Known rows, with every way that one mark hangs from another:
(Q_24 Q_840): [-1.45 -0.03 0.76 0.57 0.00 -0.83 -0.96 3.50 -0.69 2.13 -0.79 1.01 -0.41 0.14 -0.68 -0.08 -0.88 0.42 -1.22 1.39]
(Q_516 Q_891): [-0.54 -2.97 1.24 -1.36 0.57 0.33 0.25 -1.10 -0.06 0.15 -0.21 0.76 0.83 1.44 0.02 -0.29 -2.40 -0.27 0.09 -0.88]
(Q_24 Q_256 (Q_585 (Q_516 Q_891)) (Q_840 Q_839)): [-1.53 1.49 -2.70 -1.00 -0.65 -3.04 -0.18 1.18 -1.97 2.83 -1.77 4.07 -1.30 1.58 -0.70 0.92 -1.83 2.07 -4.08 2.45]
(Q_256 Q_839): [0.11 -1.66 -1.78 1.71 0.37 0.95 0.12 -0.47 -0.82 -2.17 -0.17 0.48 0.72 0.37 0.63 0.63 3.90 -0.46 0.14 0.19]
(Q_891 (Q_24 (Q_256 Q_839) Q_585 Q_840)): [-3.20 1.22 -1.51 4.93 -0.08 -2.01 -1.25 1.56 -0.80 2.99 -1.68 3.22 -0.57 0.49 0.25 0.26 0.67 0.88 -1.25 2.31]
(Q_516 Q_585 (Q_891 Q_24)): [-2.38 -1.64 -0.04 2.34 0.79 2.37 -0.30 0.69 2.44 0.34 -0.39 2.17 1.11 2.77 -0.19 -1.03 -6.24 -0.86 0.49 -0.52]
(Q_24 (Q_256 Q_839) (Q_585 (Q_516 Q_891))): [-0.25 -0.30 -3.64 2.07 0.23 -2.31 -0.39 -0.62 -1.92 0.40 -1.05 2.87 0.45 1.79 0.74 0.74 0.22 1.13 -3.85 1.50]
(Q_840 (Q_24 Q_256 Q_585)): [-0.90 -1.03 2.55 0.17 -0.38 -1.15 -0.66 4.62 -2.22 3.94 -1.36 1.21 0.94 -0.17 0.35 0.20 -2.16 2.31 -1.72 1.44]
(Q_891 (Q_24 (Q_256 Q_839) (Q_585 Q_516) Q_840)): [-2.59 1.86 -3.32 5.04 0.38 -2.90 -1.28 1.64 -0.17 1.67 -1.56 3.40 -0.25 0.94 0.92 0.38 0.41 1.06 -3.22 2.36]
(Q_585 Q_516): [0.98 0.97 -2.89 0.10 0.56 -1.46 -0.01 0.08 1.03 -1.98 0.25 0.16 0.50 0.75 1.01 0.18 -0.40 0.32 -2.95 0.06]
(Q_24 (Q_256 Q_839) (Q_585 Q_516) Q_840): [-1.30 1.51 -3.73 3.48 -0.16 -3.46 -1.51 3.48 -2.53 2.39 -1.70 3.30 -0.47 1.00 0.14 0.87 0.89 1.76 -5.18 3.47]
(Q_891 (Q_24 (Q_256 Q_839) Q_585)): [-2.05 1.17 -2.07 4.48 0.05 -1.35 -0.50 -1.02 -0.28 1.24 -1.08 2.53 -0.29 0.41 0.72 0.33 1.29 0.59 -0.38 1.21]
(Q_76 (Q_891 (Q_24 Q_256 (Q_585 Q_516) Q_840))): [-1.90 0.13 -2.04 3.22 -0.52 -1.48 -1.23 1.87 -0.84 1.90 -1.80 2.92 -0.51 -0.44 1.84 -0.55 -0.59 1.48 -2.05 0.73]
(Q_585 (Q_516 (Q_891 Q_24))): [-0.39 -1.16 -2.21 0.43 1.29 -1.28 0.12 -1.61 2.16 -1.98 -0.03 1.26 1.25 2.04 1.57 -0.23 -2.60 -0.22 -2.27 -0.90]
(Q_24 (Q_585 Q_516) Q_840): [-0.37 3.80 -1.58 2.06 -0.08 -0.87 -1.44 4.85 -1.54 1.65 -1.07 1.69 -1.04 0.80 -1.66 0.26 -2.53 1.48 -4.54 2.42]
(Q_840 (Q_24 Q_256)): [-1.16 -3.54 2.51 -1.13 0.05 -1.98 -0.32 3.54 -0.94 3.12 -0.94 0.67 1.83 -0.24 1.76 0.04 -1.08 1.75 -0.98 0.56]
(Q_24 Q_256 (Q_585 Q_516) (Q_840 Q_839)): [-1.29 3.26 -3.55 -0.06 -0.96 -3.26 -0.36 2.04 -1.87 2.77 -1.62 3.54 -1.79 0.69 -0.72 1.07 -0.24 2.31 -4.05 2.97]
(Q_840 (Q_24 Q_585) Q_839): [0.19 0.45 1.47 -2.60 -0.77 2.76 1.04 2.73 -1.98 0.31 -1.02 1.04 -0.03 -0.07 -1.15 0.99 0.08 2.01 0.35 0.46]
(Q_891 Q_24): [-1.56 0.54 -0.41 2.23 0.49 -0.18 -0.11 -1.12 1.86 -0.28 -0.23 0.73 0.12 0.18 0.85 -0.31 -0.42 -0.33 0.87 -0.32]
(Q_76 Q_256 (Q_891 Q_24)): [-0.02 -3.40 -0.37 0.46 0.30 -0.39 -0.22 0.33 0.83 -0.25 -0.98 1.83 -2.24 -0.87 1.20 -0.69 2.37 0.60 2.40 -0.32]
(Q_516 Q_585 (Q_891 (Q_24 (Q_256 Q_839) Q_840))): [-3.95 -2.99 -0.92 3.50 0.76 0.16 -0.99 2.08 1.37 2.22 -1.26 3.89 1.20 2.98 0.55 -0.65 -4.57 -0.39 -0.75 0.98]

Rows:
[0.79 1.89 -1.58 0.81 0.32 0.14 -0.32 0.75 -0.86 -0.35 -0.44 1.23 -0.13 1.61 -1.02 0.15 -3.16 0.80 -3.20 0.52] : (Q_24 (Q_585 (Q_516 Q_891)))
[-2.50 3.25 -3.18 2.18 -0.40 -2.71 -0.39 0.45 0.32 2.02 -1.46 3.54 -1.36 0.69 0.22 0.57 -0.50 1.50 -2.31 2.00] : (Q_891 (Q_24 Q_256 (Q_585 Q_516) (Q_840 Q_839)))
[-0.46 -2.89 0.13 0.64 0.56 -1.31 -0.52 3.79 -2.16 1.45 -1.42 2.02 2.16 1.26 1.38 0.56 -1.17 2.07 -3.39 1.15] : (Q_840 (Q_24 (Q_256 Q_839) (Q_585 (Q_516 Q_891))))
[-1.65 -3.10 -1.93 2.72 -0.20 -0.47 -0.28 -1.41 -0.27 -0.23 -1.19 2.08 0.46 -0.76 3.21 -0.40 3.09 0.28 0.83 -0.73] : (Q_76 (Q_891 (Q_24 (Q_256 Q_839))))
[-0.80 0.34 -0.59 2.88 -0.53 1.88 -0.51 0.14 -0.62 0.01 -1.13 1.38 -0.51 -0.80 0.91 -0.66 0.08 0.64 0.72 -0.67] : (Q_76 (Q_891 (Q_24 Q_585)))
[-2.62 2.68 -2.14 3.91 0.08 -3.67 -1.33 2.11 0.41 3.08 -1.46 3.03 -0.68 0.70 0.50 -0.02 -2.07 1.38 -3.28 2.21] : (Q_891 (Q_24 Q_256 (Q_585 Q_516) Q_840))
[-2.35 -1.13 -1.48 3.96 -0.64 -0.21 -1.16 1.55 -1.78 1.80 -1.99 3.16 -0.42 -0.57 1.65 -0.30 1.55 1.08 -0.48 0.81] : (Q_76 (Q_891 (Q_24 (Q_256 Q_839) Q_585 Q_840)))
[-2.42 -0.52 1.40 1.81 0.62 0.31 -0.70 0.88 -0.01 2.08 -1.18 2.35 -0.07 1.81 -0.91 -0.47 -4.24 0.14 -0.47 0.35] : (Q_516 (Q_891 (Q_24 Q_585 Q_840)))
[-3.01 -0.81 0.23 0.35 0.01 -1.20 -0.06 -0.89 -0.35 2.78 -1.52 3.61 -0.53 1.61 -0.30 0.10 -2.63 0.68 -0.21 0.79] : (Q_516 (Q_891 (Q_24 Q_256 Q_585 (Q_840 Q_839))))
[-0.65 -0.27 0.91 -2.60 -1.07 0.24 0.85 2.01 -2.34 2.27 -1.39 1.99 0.05 -0.21 -0.12 1.08 0.39 2.55 -0.21 1.03] : (Q_840 (Q_24 Q_256 Q_585) Q_839)
[-1.60 -2.44 -2.99 1.60 1.36 -2.98 -0.40 -0.53 1.13 -0.70 -0.79 2.56 1.41 2.20 2.23 0.12 -0.97 0.12 -3.30 0.33] : (Q_585 (Q_516 (Q_891 (Q_24 (Q_256 Q_839) Q_840))))
[-2.38 -0.49 -1.32 -1.68 -0.91 -3.10 0.14 0.52 -1.10 3.20 -1.27 2.84 -1.18 -0.08 0.32 0.74 1.44 1.26 -0.76 1.90] : (Q_24 Q_256 (Q_840 Q_839))
[-0.25 -1.27 -0.24 -3.16 -0.36 -0.50 1.00 1.47 -1.67 1.11 -1.36 2.57 0.80 1.02 0.54 1.06 -1.19 2.55 -2.05 0.67] : (Q_840 (Q_24 Q_256 (Q_585 (Q_516 Q_891))) Q_839)
[-3.98 -2.35 -0.02 2.66 0.58 -0.22 -0.99 2.31 1.77 3.35 -1.13 3.54 0.92 2.81 0.23 -0.99 -6.54 -0.23 -0.76 0.85] : (Q_516 Q_585 (Q_891 (Q_24 Q_256 Q_840)))
[-2.38 -0.08 0.46 0.43 0.24 0.84 0.04 -0.28 -0.06 1.24 -1.21 2.88 -0.54 1.75 -1.11 0.01 -2.95 0.27 0.25 0.24] : (Q_516 (Q_891 (Q_24 Q_585 (Q_840 Q_839))))
[-0.24 -1.46 -0.44 1.33 0.28 -1.40 -0.62 4.31 -2.12 1.37 -1.29 1.62 1.77 0.52 1.41 0.73 0.07 2.22 -3.49 1.61] : (Q_840 (Q_24 (Q_256 Q_839) (Q_585 Q_516)))
[-0.23 -1.01 -1.34 1.87 0.27 -0.98 -1.09 3.56 -0.09 0.88 -1.69 2.95 -2.85 -0.25 0.15 -0.56 0.71 1.54 -0.53 1.25] : (Q_76 Q_256 (Q_891 (Q_24 (Q_585 Q_516) Q_840)))
[-0.05 0.27 -0.96 -2.56 -0.69 -0.73 0.84 2.08 -1.67 1.01 -1.26 2.16 0.27 0.27 0.49 1.21 0.03 2.74 -2.10 1.07] : (Q_840 (Q_24 Q_256 (Q_585 Q_516)) Q_839)
[0.22 -2.81 -1.90 2.93 0.27 1.15 -0.40 0.70 -0.81 -1.26 -1.40 2.67 -2.31 -0.45 0.50 -0.09 4.64 0.75 1.91 0.55] : (Q_76 (Q_256 Q_839) (Q_891 (Q_24 Q_585)))
[-3.81 -1.92 -0.84 1.21 0.27 0.34 -0.27 1.21 1.72 2.46 -1.19 4.02 0.40 2.73 0.03 -0.53 -5.39 -0.05 -0.07 0.65] : (Q_516 Q_585 (Q_891 (Q_24 Q_256 (Q_840 Q_839))))
